Each row was made from one small tree. The marks that hang from a mark follow it in brackets, in the order of their numbers. Every link used is in the known rows. Write each row's tree.
Known rows
Q204(Q820): [ 12.5   0.9   6.2  15.3  -5.8   3.2  10.6  -4.3  -3.5  -8.5  -5.2   5.9
   1.8 -15.0  23.0 -23.1  -1.8   1.0   9.3   0.3   5.8]
Q741(Q485(Q589(Q820(Q928)))): [ -0.1  -4.6   1.6 -33.8  23.2   2.0   1.5  -2.2   0.2  -2.2  -5.2   9.8
   8.5 -11.2  12.5   6.5   3.0 -15.9   4.0  -2.4 -13.1]
Q741(Q485(Q589(Q820(Q223 Q826)))): [-25.1  -3.4   6.7 -22.7  -6.0  -3.0 -20.0  -7.6  -1.6   1.4  -3.6   2.6
  12.3  13.0 -19.8  49.1  11.3  -3.8  36.4  -8.2   6.3]
Q820(Q589): [ 11.9   3.3  10.4  18.8  -1.7   1.9   4.2   2.2  -1.7   2.8  -7.9  -1.0
  -6.5 -19.1 -10.6 -16.9  14.5  -1.8  -4.0   5.4  13.5]
Q462(Q741(Q485)): [ 27.3  -0.4  26.1 -48.3  10.0  -5.9  16.3  -8.4 -11.5  -7.8  -9.1   2.2
  18.4 -35.9 -43.1  -8.5  11.3   8.9  18.8 -25.1  28.1]
Q741(Q485(Q589(Q820(Q928(Q263))))): [  5.5   1.1  -9.8 -29.7  37.7  -2.4  -2.8   2.2   1.8  -1.5   9.2  10.7
  12.1  -6.4  10.3   5.0  -4.4  -0.8  -5.3  -4.1 -21.1]
Q204(Q820(Q223 Q589 Q928)): [ 22.3  -0.7  -6.3  26.3 -13.4   5.6  14.0   3.0   4.9  -4.6   8.3   3.0
  -8.4  14.4  20.3 -12.3   7.2 -10.9 -10.1   0.3   1.3]
Q204(Q820(Q826)): [ 16.2   8.6  -7.2  35.7 -10.0   5.5   3.7  -7.4  -1.0  -0.6  -4.8  -2.6
   2.5  -6.8  -0.8  -5.9 -17.0  12.0  16.1   2.9   7.6]
Q928(Q263): [  7.0   6.5  11.1   1.2  13.8  -5.3  -6.6   4.2  -4.7  -1.9   2.9   8.6
   7.4 -27.7 -20.8 -14.9  -2.8  19.8  -5.1  -3.8   7.6]
Q485(Q589(Q820)): [-20.2 -11.0  10.6  -9.8  -6.9   6.3 -11.0   0.6  -2.0  -3.3  -8.9   6.6
   1.2  -9.1  33.7   6.4   9.3  -7.5  -0.7   3.6 -10.9]
Q820(Q223): [-11.1  -1.8  31.0 -11.0 -14.0  -4.9 -11.2  -1.4  -7.6  -5.3  -6.1   9.8
   4.4 -18.6 -22.8   5.2  17.4   0.2   7.4 -11.3  22.9]
Q525(Q820(Q223 Q589 Q928)): [ 10.2  -7.1   9.4  12.0  -5.6  -2.3  14.3   6.1  -1.4   3.0   4.9   9.9
  -5.9  10.0  -9.6 -31.3  -2.7 -12.0 -21.8   4.9   9.2]
Q204(Q820(Q223 Q589(Q485) Q826)): [-12.8  -0.2 -17.2  21.9 -20.6  -3.5   4.7  -7.2   5.9  -0.4   6.9 -14.6
 -11.6  35.8  22.3   1.9   4.6  -5.3  13.3   9.8   2.4]
Q485(Q589(Q820(Q928(Q263)))): [ -1.4  -0.7  -8.8  -8.2  16.3   5.2  -8.1   9.3   3.2   0.0   9.9   9.2
   2.5  -9.5  33.9   2.0  -6.9   3.4 -24.7   1.9 -26.1]
Q589(Q485): [-20.1  -1.9  14.1 -26.0   9.9  -7.6   1.0  -5.7  -4.4  -5.3  -9.7  -0.7
  -1.2 -16.9  15.7 -19.3   5.7  -5.0   1.8   2.4   5.6]
Q462(Q741): [ 21.2  -1.9  27.4 -24.6 -11.8   2.6  11.7  -1.7  -9.8  -7.7  -8.0   0.5
   6.9 -36.0 -19.7  -9.8   5.2  11.7  -1.6 -20.4  21.6]
Q204(Q820(Q928)): [ 28.2   4.3  -4.6  14.7   2.1   7.6  16.5  -0.7   0.1  -7.0  -0.4   8.3
   0.2 -13.3  29.1 -27.8 -11.1  -4.2  -8.6   0.7  -2.9]
Q589(Q820(Q826)): [ -6.2   0.4  -4.6  12.8   0.4   0.8 -11.0   4.0  -0.9   2.1 -11.8  -6.7
   4.5  -6.2 -12.0   9.4  -3.0  13.9   8.9   2.7  -7.9]
Q485(Q589(Q820(Q223))): [-36.4 -13.7  18.7 -22.5 -20.9   1.7 -19.0   0.7  -2.7  -5.3  -3.3   8.7
   2.7   3.4  25.5  29.1  24.7 -12.2   5.4  -4.8  -4.0]

Which tree is each row?
[ 31.1  15.3 -14.0  41.5   0.9   9.5   1.0   4.4   4.2  11.9  -3.0  -7.7
  -8.5 -12.7 -40.0  -2.5 -11.7   4.7  -9.6   7.8   7.0]	Q820(Q589 Q826 Q928)
[ 15.6  16.4 -30.2  20.6  23.0  -2.6   2.1   3.4   8.1  10.1  13.1 -12.9
 -10.8   4.3 -11.0 -12.4 -19.6  11.0 -20.7  13.9  -9.9]	Q820(Q589(Q485) Q826 Q928(Q263))
[  2.8   1.6  -6.0  -5.1  17.7  -0.3  13.7   2.0   4.4   0.9  -1.4  -6.8
 -13.8  -6.1  24.0 -28.6   1.0 -14.0 -20.0  10.7  -6.5]	Q820(Q589(Q485) Q928)
[  1.0   4.2   0.5  26.4 -24.6   1.1  -4.9  -7.1  -1.2  -3.2   1.4   0.1
   3.4  10.6  -9.3  12.0  -3.0   7.7  23.7  -5.5  15.4]	Q204(Q820(Q223 Q826))
[  2.3 -13.2  16.7 -54.7   1.2   1.2   8.8  -5.8  -7.3  -8.2  -7.8   1.9
  14.7 -12.9   5.5  13.3  13.7  -2.3  13.9 -18.7   1.8]	Q462(Q741(Q485(Q589(Q820))))
[-14.6  -2.0  -3.1   3.2 -16.4   8.3 -18.2   2.7   3.3   3.5   3.0   1.8
  -0.8  12.3   6.2  43.5  -0.9  -5.3  -1.3  -3.0  -8.9]	Q485(Q589(Q820(Q223 Q826 Q928)))
[ 20.7  -8.7   6.9 -55.5   8.9   5.7  15.8  -3.3  -3.0  -6.1  -3.0   2.6
  11.8 -13.3   6.0   9.5   2.3  -6.0  -1.2 -19.8  -7.0]	Q462(Q741(Q485(Q589(Q820(Q928)))))
[-11.2 -10.4   0.8 -11.9   6.2  -9.5  17.6   1.8   0.8   1.3   7.0   2.0
 -11.8  27.1  22.5 -38.1   0.2 -20.1 -23.8  10.3   0.1]	Q525(Q820(Q223 Q589(Q485) Q928))
[-29.2  -3.0 -11.2 -10.5   9.2  -5.8  -6.0  -0.7   1.2  -0.4 -10.4 -14.7
  -0.2  12.6  20.6   2.9  -2.4   7.3   8.9   9.3 -18.7]	Q589(Q485 Q820(Q826))
[ -7.0  -3.1  16.2  12.9 -13.7  -6.9  -4.9  -3.3  -8.1   5.2  -1.7   6.5
   4.7   5.3 -39.3  -4.3 -10.2   8.3  11.9  -1.5  24.3]	Q525(Q820(Q223 Q826))
[ -8.6  -7.9  10.1 -13.8   0.8  -1.3  -2.9   9.8   0.0  -7.1  -2.5   6.0
   2.9   1.5   7.9   6.4  11.2  -4.5 -12.6  -8.3 -13.4]	Q589(Q820(Q223 Q928))
[  7.2  10.0 -18.7  17.0  11.7   2.2   6.0  -0.4   6.6   9.7   0.0 -14.0
 -14.3   5.5  -5.5  -9.2 -12.6  -3.8  -8.1  14.3  -2.5]	Q820(Q589(Q485) Q826 Q928)
[ -9.7   1.0  -3.3 -13.4  10.4   0.4 -12.3  -7.8  -0.7   4.0  -9.1  -0.5
  10.4  -2.8 -18.6  29.3  -1.0  -1.8  30.4   1.6   0.6]	Q741(Q485(Q589(Q820(Q826))))
[  0.3   5.1 -14.7   8.2   7.0  -4.0 -15.0  11.4   4.4   1.4  11.9  -1.1
   7.5  12.4 -22.5  22.7  -7.2  20.8 -12.2  -7.7 -17.5]	Q589(Q820(Q223 Q826 Q928(Q263)))
[-25.3  -7.5  -1.9  12.1 -10.5 -10.7   2.9  -4.0  -0.1   8.0   3.2  -8.5
  -9.7  34.5  -7.0 -15.5  -3.4  -3.8   2.7  13.4  11.1]	Q525(Q820(Q223 Q589(Q485) Q826))
[  4.9   7.2 -24.6  15.8  10.5   6.8 -16.1   6.4   5.2   6.6  11.5   1.0
   2.3   0.8   3.0  20.3 -22.9  12.0 -17.9   4.1 -22.8]	Q485(Q589(Q820(Q826 Q928(Q263))))
[ -5.0   6.3 -12.9   7.9  -2.7  -2.1  -1.2  -0.7   6.0   6.6   5.3 -11.7
 -12.4  20.9 -14.7  11.2  -0.3  -7.6  -5.8   5.5   4.2]	Q820(Q223 Q589(Q485) Q826 Q928)
[-27.5  -7.8  -9.3 -33.2  23.0 -13.3  -4.0   8.8   4.8  -8.1  13.4   0.8
   2.6  18.3  34.0  -3.0   2.9   3.1 -22.0  -4.3 -31.1]	Q589(Q485 Q820(Q223 Q928(Q263)))
[  6.5  -3.9   4.8  24.7 -24.1   1.0   8.0  -0.6   1.2  -6.2   2.2   1.5
  -5.6  14.5  18.0  -8.7  18.0  -7.1   4.5   1.4  10.5]	Q204(Q820(Q223 Q589))
[ 14.1   2.1  -3.3  42.3  -4.3  -0.1   8.9   0.2  -1.9  12.4  -4.3  -3.6
  -5.1   4.3 -31.0 -28.4 -14.7   6.9  -3.8  16.2  15.5]	Q525(Q820(Q589 Q826))
[ 18.9   8.2  -8.8  27.4 -16.5   5.1   2.6  -3.1   1.8  -2.0   5.6   2.0
   0.4   7.5  -3.9  10.5 -15.5   2.8   5.1  -5.8   6.3]	Q204(Q820(Q223 Q826 Q928))
[  1.0   3.3 -12.9  10.8  -2.2  12.6 -10.9   2.6   3.8   6.8  -1.2  -0.6
  -2.2  -3.3   8.6  23.1 -12.0  -2.8  -7.5   5.6 -16.1]	Q485(Q589(Q820(Q826 Q928)))
[-22.2   3.4  -1.8   7.2 -14.1  -6.6  -7.7  -4.4   1.9   4.9   0.5 -13.9
  -9.9  18.9 -14.7  14.4   9.4  -2.6  11.6   5.7  13.6]	Q820(Q223 Q589(Q485) Q826)
